What can hang from each mark:
govuvol: bagi kolit
mubuvo: bagi guruf tota
matin: bagi
fovuson: guruf meki rimu rufot vesil
bagi: fovuson govuvol matin mubuvo
benuror: kolit
rufot: mubuvo
teles: rimu
rimu: fovuson teles
vesil: fovuson
tota: benuror
meki: fovuson
guruf: fovuson mubuvo

Each row was made from one small tree. Brackets hold a mark, then the marks that hang from it, in alphabetical order. Every link used is in the known rows. Write each row's tree.
In the rows, zero is written as 128.
Known rows:
(vesil (fovuson meki (rufot mubuvo))): [124  98 146 155 104 109  84 128 137 145 144 136  76  91 140 146  89 115
  92  72  97 159 117 186 108 140 104 123 152 123 130 145  88 122 138 141
 172 143 148  76 168]
(fovuson rufot): [126 115 111 158 133 119  93 121 132 133 142 150 128 131 143 160 136 139
 119 114  85 140 113 117 131 137 126  99 119 126 119 126 141 122 137 122
 129 118 131 132 147]
(rimu (fovuson meki)): [139 128 144 115  79 136 122 131 148 113 161 139  82 122 125 136 110  90
  98  97 143 174 134 174 125 106 150 164 122 132 141 133 112 127 124 106
 122 138 159  63 128]
(teles (rimu fovuson)): [135  90  98 118 101 116 124 149 146 143 153 133 126 139  82 147 111 116
 118 132 139 150 129 144 166 109 140 145  75 116 148 152 114 144 110  81
 123 134 135 103 139]
(meki (fovuson (rimu teles))): [140 117 118 105  84 131 141 162 115 150 145 115 113  98  90 147 133 128
  83 144 115 115 117 127 146  82 124 161 146 117  99 143 133 181 151 101
 104 139 165  90 116]
(bagi fovuson (mubuvo tota)): [ 94  80 138 100 126 126 119 123 110 153 203 107 112 132 116 129 111 140
  56 155 150  98 111 140 134 133 135 123 119 155 105 143 106 137 124  82
 151 109  90  92 106]
(vesil (fovuson guruf meki)): [148 145 151 138  78  99 102 156 132 142 100 111  80 113 128 137 105 140
 119  67 131 148 128 167  89 114 128 138 180 106 138 172 102 123 141 108
 137 135 148  65 177]
(mubuvo (guruf (fovuson meki)) tota): [180 129 101 141  97  79 127 171 171 136 199 145  90 126 132  88  88 162
  92 146 147 148 139 188  84  74 138  82 138 146 125 121 113  84 117  92
 132 115 116  96 128]
(vesil (fovuson meki)): [142 127 155 126 103 125 111 137 141 139 131 122  78 100 131 135  97  97
 106  82 132 154 139 178  96 119 133 147 162 124 140 160  80 121 128 131
 147 142 151  75 148]
(rimu (fovuson guruf vesil)): [163 139 118 140  90  73  99 144 131 110 117 151  98 113 132 153 134 157
 133  85 134 122 125 128 138  90 140 141 107  84 145 151 170 141 143  73
  94 163 143  83 174]
(rufot mubuvo): [104  98 138 136 124 113 127 125 116 129 131 122 126 109 123 108 103 141
 116 131 127 122 108 155 144 151  86 125 124 128 123 107 123 135 131 153
 165 138 123 122 136]
(meki (fovuson rimu)): [147 118 100 111 100 128 155 160 110 153 141 109 122 108 102 140 143 114
  97 143 121 107 116 135 127  91 105 149 146 131 114 164 120 164 142 111
 112 149 158  86 117]
(rufot (mubuvo bagi guruf)): [129 110 124 153  90 113 132 142  98  96 149 138 151 110 125  90  55 162
  95 145 122 144  85 181 140 104  92 121 124 115 126  85 143 120 108 149
 174 154  98 135 108]
(tota (benuror kolit)): [109 110 148 108 134 129 130 162 165 110 113 167 107 123 105 128 141  61
 112 123 137 142 118  78  81 111 119 125 132 111 135 167 141 148 148 113
 116 120 128 104 160]
(meki (fovuson (guruf (mubuvo tota)) rimu vesil)): [165 129  82 153 104  85  99 176 127 140 121 108 101  77 106 156 163 187
 102 139 106  92 101 144 132  43  84 111 132 118 108 186 160 170 141  78
 104 157 131  67 169]
(meki fovuson): [140 122 106 110 114 130 144 133 101 154 153 120 121 118 109 121 141 114
 115 111 114  93 138 146 130  94 129 154 149 119 119 174 132 149 126 115
 120 150 158 103 107]
(rufot (mubuvo (bagi (fovuson vesil)) guruf)): [150  99 123 158  94  98 121 145  92  98 155 158 145  95 131 104  53 152
  72 146 129 121 102 177 143  94  91 120 120  92 129  98 141 131 117 130
 167 170 100 123 111]
(rimu (fovuson (guruf (mubuvo tota)) rufot) teles): [116 120 128 137  66 103  59 141 136 128 165 139  76 119 103 180 126 198
  94  88  97 157 103 127 186  79 177 147 122  86 101 132 178 149 144  62
  92 106 114  84 179]
(rufot (mubuvo tota)): [102  89 131 117 127 108 131 124 141 145 166 113 106 114 114  99 108 166
 111 151 128 119 106 156 138 129 100 101 121 149 125 107 113 127 125 138
 171 130 101 119 135]
(teles (rimu (fovuson rufot))): [133  82  86 134 104 112 101 144 148 148 161 145 125 141  92 167 116 124
 113 124 112 157 121 137 168 115 140 129  69 115 142 154 124 140 116  77
 124 128 135 106 152]
(rufot (mubuvo bagi)): [ 95 106 131 143 116 141 134 118 107 107 137 116 125 102 119 100  85 156
  91 140 121 135 102 172 152 117  97 126 125 124 119 100 132 142 111 160
 177 137 108 124 102]
(rufot (mubuvo (tota benuror))): [ 95  81 149 106 131  96 130 142 161 143 157 131  88 113 102  91 119 128
 108 155 130 136  99 139 126 124  96  95 119 141 126 120 135 127 128 136
 160 118 104 110 140]
(rimu (fovuson guruf meki rufot vesil) teles): [151 136 148 168  53  85  39 139 162  96 133 178  64  92 131 193 109 176
  84  71  85 179 115 144 150  72 169 131 107  81 111 110 187 160 165  53
  93 131 183  63 185]
(teles (rimu (fovuson meki))): [137  96 111 126  88 128 114 151 165 132 152 132 109 131  87 146 100 106
 101 128 135 178 132 172 149 102 136 142  80 134 144 148 102 142 110  81
 133 127 154  82 139]
(govuvol (bagi (fovuson rimu rufot) mubuvo) kolit): [ 84 117 109 121 117 126  98 160 100  89 186 128 159  67 122 186 109 172
  20 149  88 109  96  99  82 132  75 105 109 110 127 166 126 202 152 109
 138 151 100 108 151]
(govuvol (bagi fovuson matin mubuvo) kolit): [ 62 132 117 104 139 135  92 145  35  71 193 114 144  78 125 133  99 166
  25 128 115 101 103 113  78 108 103 140 103 110 135 165 118 190 137  82
 142 135  92 124 109]
(guruf (fovuson meki rufot vesil)): [163 133  97 202 142  89  70 134 175 112 142 173  69  76 168 147 126 139
  77 101 101 146 163 180  94 105 112  82 110 121 112 139 133 123 137 112
 123 117 171  85 155]
(rufot (mubuvo (bagi govuvol) (tota benuror))): [ 80  97 134  85 125 130 143 143 141 120 184 137  85 125  97  87 101 136
  66 169 120 130  72 147 143  90 106  79 125 139 110 118 148 114 110 136
 178 123  98 112  95]
(teles rimu): [129  97  98 135 126 121 119 150 149 145 128 123 146 135  90 140 116 136
 124 154 124 142 127 136 152 121 119 111  85 130 135 143 116 141 113 100
 138 119 128 132 137]
(bagi (fovuson vesil) matin mubuvo): [ 97  97 129 143 156 107  66 118  32  98 164 133 106 100 148 127 104 126
  42 127 146 108  91 137 129 110 120 141  74 134 107 129 124 153 137  45
 141 111 114 104  97]
(bagi (fovuson guruf vesil) (govuvol kolit)): [164 154  94  94  99  93 112 165  91 112 147 157 124 129 152 174 129 159
  81 122 114  45 117  83 106  95 112  75 141  49 112 181 144 143 164  81
 126 176 139 111 164]
(guruf (fovuson vesil) (mubuvo bagi)): [138 138  82 201 167 125  83 135 133  87 138 139  85  52 145 122 118 165
  73 127 129 125 158 200 145  60 108 122 107 100 103 158 149 139  88 141
 128 126  98 101 120]
(vesil fovuson): [139 119 139 113 121 109 123 133 118 152 130 122  98 110 125 134 112 109
 128  87 137 119 138 142 117 129 136 152 155 102 144 167  96 123 128 131
 136 151 128 103 148]
(bagi (fovuson rufot vesil) govuvol matin mubuvo): [ 83 102 100 124 163 109  46 124  24 106 206 165 103 131 157 159 112 128
  13 122 105  87  51 113 146 118 117  93  72 135  79 131 144 120 146  28
 152 110 130 110  91]
(matin bagi): [ 96 163 131 132 122 132 106 126 110  82 132 144 140 121 119 107 121 147
 109 135 131 122 120 136 111  88 126  99 135 131 146 121 124 132  91 130
 134 113 117 137 112]
(rufot (mubuvo bagi guruf tota)): [125  99 118 135  94 109 136 140 122 113 184 129 129 116 115  82  63 187
  89 165 126 140  83 182 138  82 105  93 122 136 128  86 135 111 104 133
 182 146  77 129 107]

Write each row's tree:
[151 112  96 211 101  43  62 171 143 113  74 150 121  78 147 187 136 215
 102 135  77 130  60 113 131 122  43  53  99 106 110 110 175 162 183  96
 132 148 134  96 224]
(fovuson guruf rimu (rufot mubuvo) vesil)
[153 146  90 169 113 110  89 146  94 115 115 121 113  79 118 139 144 181
 108 101  95  89 121 165 142  38 108 133 139  90 109 194 182 164 118  97
 114 162 135  87 138]
(meki (fovuson (guruf (mubuvo bagi)) vesil))
[142 132 100 179 126 112  97 138 161 132 153 149  77 106 153 134 119 131
  75 101 111 157 159 179  96 126 124 102 138 130 107 140 111 116 133 123
 127  95 161  85 138]
(guruf (fovuson meki rufot))
[172 145 109 220  82  75  45 177 179  94  74 153  97  82 157 204 138 191
  85 129  71 178  78 134  91  91  71  47 113 134 111 119 160 153 179  73
 116 128 168  65 216]
(fovuson guruf meki rimu rufot vesil)
[154 110 119 182 117  92  58 148 168 103 114 176 110  70 139 209 132 169
  81 153  75 155  90  96 150  98 109  81  80 111 100  86 169 172 176  89
 105 135 153 115 177]
(fovuson (rimu teles) rufot vesil)
[120 149  97 119 134 112  94 176  71  65 159 138 136  51 129 157 115 161
  35 150 111 103 119  94  72  72  85 116  99  87 155 162 115 202 157  81
 114 166 106 122 139]
(govuvol (bagi (fovuson rimu vesil) matin) kolit)
[168 136 111 142  78  83 107 176 120 132 101 127 111  80 103 164 146 181
  95 126 104  99 109 115 138  58 111 130 138  89 102 154 178 192 169  69
  89 154 172  79 160]
(meki (fovuson guruf (rimu teles) vesil))
[109 120  98 147 156 135 112 156 162 118 175 124  54  86 108  94 131 142
  62 153 141 148 145 182 127  53 128 110 130 125 103 172 141 121  82 132
 125  82  70  88 107]
(guruf fovuson (mubuvo bagi (tota benuror)))
[129 146 112 117 134 114 105 154 115  82 163 154 151  56 131 161 118 162
  67 128 100  80 157 105  79  94  99 113 117  68 161 178 134 192 141 120
 122 189 113 129 152]
(govuvol (bagi (fovuson vesil)) kolit)
[ 82  93 114  99 131 133  99 127  76 145 211 150 128 157 135 169 111 116
  31 130 109  83  74 114 154 162 121 100 121 133  76 146 133 114 137  85
 158 117 127 102 102]
(bagi (fovuson rufot) govuvol mubuvo)
[126 127 136 131  53  95  79 140 126 126 144 154  92 131 111 181 120 177
 104  75 100 154 109 107 172 101 183 154 128  72 110 120 181 154 161  63
  84 115 148  93 170]
(rimu (fovuson guruf rufot) teles)
[102 171 112  76 106 144 122 142  75  84 182 159 141 136 128 130 111 130
  62 142 128  70 117 108  99  81 126  81 152  88 133 157 101 135 107 118
 144 137 121 130 105]
(matin (bagi fovuson (govuvol kolit)))
[125 111 123 153  96 122  91 154 151 127 128 146 120 105 120 194 127 157
  78 155  85 168  87  94 152 123 122 106 116 124  94  88 142 163 170 103
 109 105 141 117 159]
(fovuson (rimu teles) rufot)
[ 93  97 124 124 118 134 137 116 132 122 172 109 106 107 111  92  94 180
  83 161 122 130  99 175 148  96 110 100 124 147 121 101 122 133 106 145
 183 131  87 120 103]
(rufot (mubuvo bagi tota))
[135 109  98 184 108 100 108 163 166 132 142 134  78  80 142 142 107 137
  49 135 116 165 126 186 102 138  70  95 131 142  98 116  97 136 150 133
 143 101 157  67 155]
(guruf (fovuson meki rimu (rufot mubuvo)))
[102  85 103 104 151 103  75 122 116 140 232 165 101 134 141 174 122 151
  25 148 100  70  75 117 150 119 125  54  92 147  81 145 146 113 136  56
 160 132 115  94 116]
(bagi (fovuson rufot vesil) govuvol (mubuvo tota))
[115 155 111 171 106 134  93 150 103 102  95  99 127 117 119 137 126 198
 116 116 116 136 102 152 145  85 114 125 148 106 110 153 165 136 110 118
 126 114  87 111 148]
(fovuson (guruf (mubuvo bagi)))
[132  95 139 155  87 105  93 157 147 143 132 126  77  81 131 165  92 114
  72 106 103 174  95 174 105 139  79 117 148 134 125 134  76 136 154 136
 164 141 148  58 179]
(vesil (fovuson meki rimu (rufot mubuvo)))
[101 147 114 100 107 182 120 139  52  93 183 130  96 143 128 112  85 110
  13 137 132 140  97 163 132  66 149 128 143 131 104 125 103 114 110  82
 153 108 128 102  42]
(mubuvo (bagi (fovuson meki) govuvol matin))
[142 148 101 186 129  99  63 144 140  90 109 121 101  85 132 144 138 232
 113 131 107 121 103 154 140  41 113  81 112 110 117 150 185 140 112  93
 128 136  82 105 166]
(fovuson (guruf (mubuvo bagi tota)) vesil)
[144 136 126 152  92 121 123 172 173 124 133 126  71  83 123 135 106 135
  49 145 146 170 148 169 108 106 119 128 141 129  93 110 104 150 153 113
 111  90 166  69 133]
(guruf (fovuson meki (rimu teles)))
[124 103 119 165 101  86  92 158 115 114 168 147 127 107 133 142  80 168
  58 144 123 150  77 145 126 130 112 113  98 135  81  95 156 133 143  87
 132 101 123 105 134]
(bagi (mubuvo (guruf (fovuson (rimu teles) rufot))))
[160 127 140 140  96 112  96 125 164  94 148 165  74  94 140 148 113 102
 100  96 133 163 137 175 123  84 141 146  97 123 146 131 133 137 127  95
 117 163 169  61 144]
(rimu (fovuson meki vesil))
[114 117 111 179  99  76  81 142 111 136 105 129 128 126 137 150 125 203
 125  96  79 126  84 124 136 149  87  85 139 105 112 127 164 132 155 114
 143 118 122 120 188]
(fovuson guruf (rufot mubuvo))
[120 165 132 186  81 151  77 153 130  88  97  99 101 106 127 136 108 183
  89 113 113 180 102 196 118  71 106 119 158 132 107 145 146 133 110 119
 142 103 118  76 149]
(fovuson (guruf (mubuvo bagi)) meki)
[101 140 130 136  90 130  89 152 106 102 148 155 136 111 111 156 113 145
  50 152 117 126 113 110 130  89 127 100 144 106 128 114 113 160 123 102
 116 101 119 116 123]
(matin (bagi (fovuson (rimu teles) rufot)))
[121  96 136 133 101  56  88 160 135 167 128 132  71 113 116 140 122 154
 121  78 100 130  96 125 110 126 108  97 161  92 133 176 135 121 152 109
 144 127 110  84 200]
(vesil (fovuson guruf (rufot (mubuvo (tota benuror)))))
[127 105 118 144 110  98  78 171 124 159 146 138 100 132 117 162 147 143
  88 121 105 118 117 108 131 108 121 100 154  92 113 183 149 129 140  85
 109 100  88  91 172]
(bagi (fovuson (guruf (mubuvo (tota benuror))) rufot))
[159 102  85 173 111  88  93 130  97 118 166 168 127  80 135 135 107 155
  88 110  68 103 102 171 140  66  95 107 112  99 116 143 174 150 125 112
 146 183 151 108 124]
(meki (fovuson (rufot (mubuvo bagi guruf)) vesil))
[197 122  91 189 100  51  88 181 148 112 145 189 120  88 147 152  95 166
  85 141 113 143 116 136 118  90 110  90 102  93 109  98 161 125 153  88
 100 136 137 119 162]
(mubuvo (guruf (fovuson (rimu teles) rufot vesil)))
[155 126 125 203 131 108  45 117 177  92 128 181  94  84 169 175 124 137
  93 109  68 170 120 162 103  99 109  69  94 141 122 115 147 131 141 108
 140 139 173  95 167]
(fovuson meki rufot vesil)
[144 124 131 146  70  80  85 175 126 153  99 123  94 103 116 192 120 174
 100  92 101 142  95 104 129 120 126 124 163  81 113 147 130 152 176  88
 109 126 134  86 200]
(vesil (fovuson guruf (rimu teles) rufot))
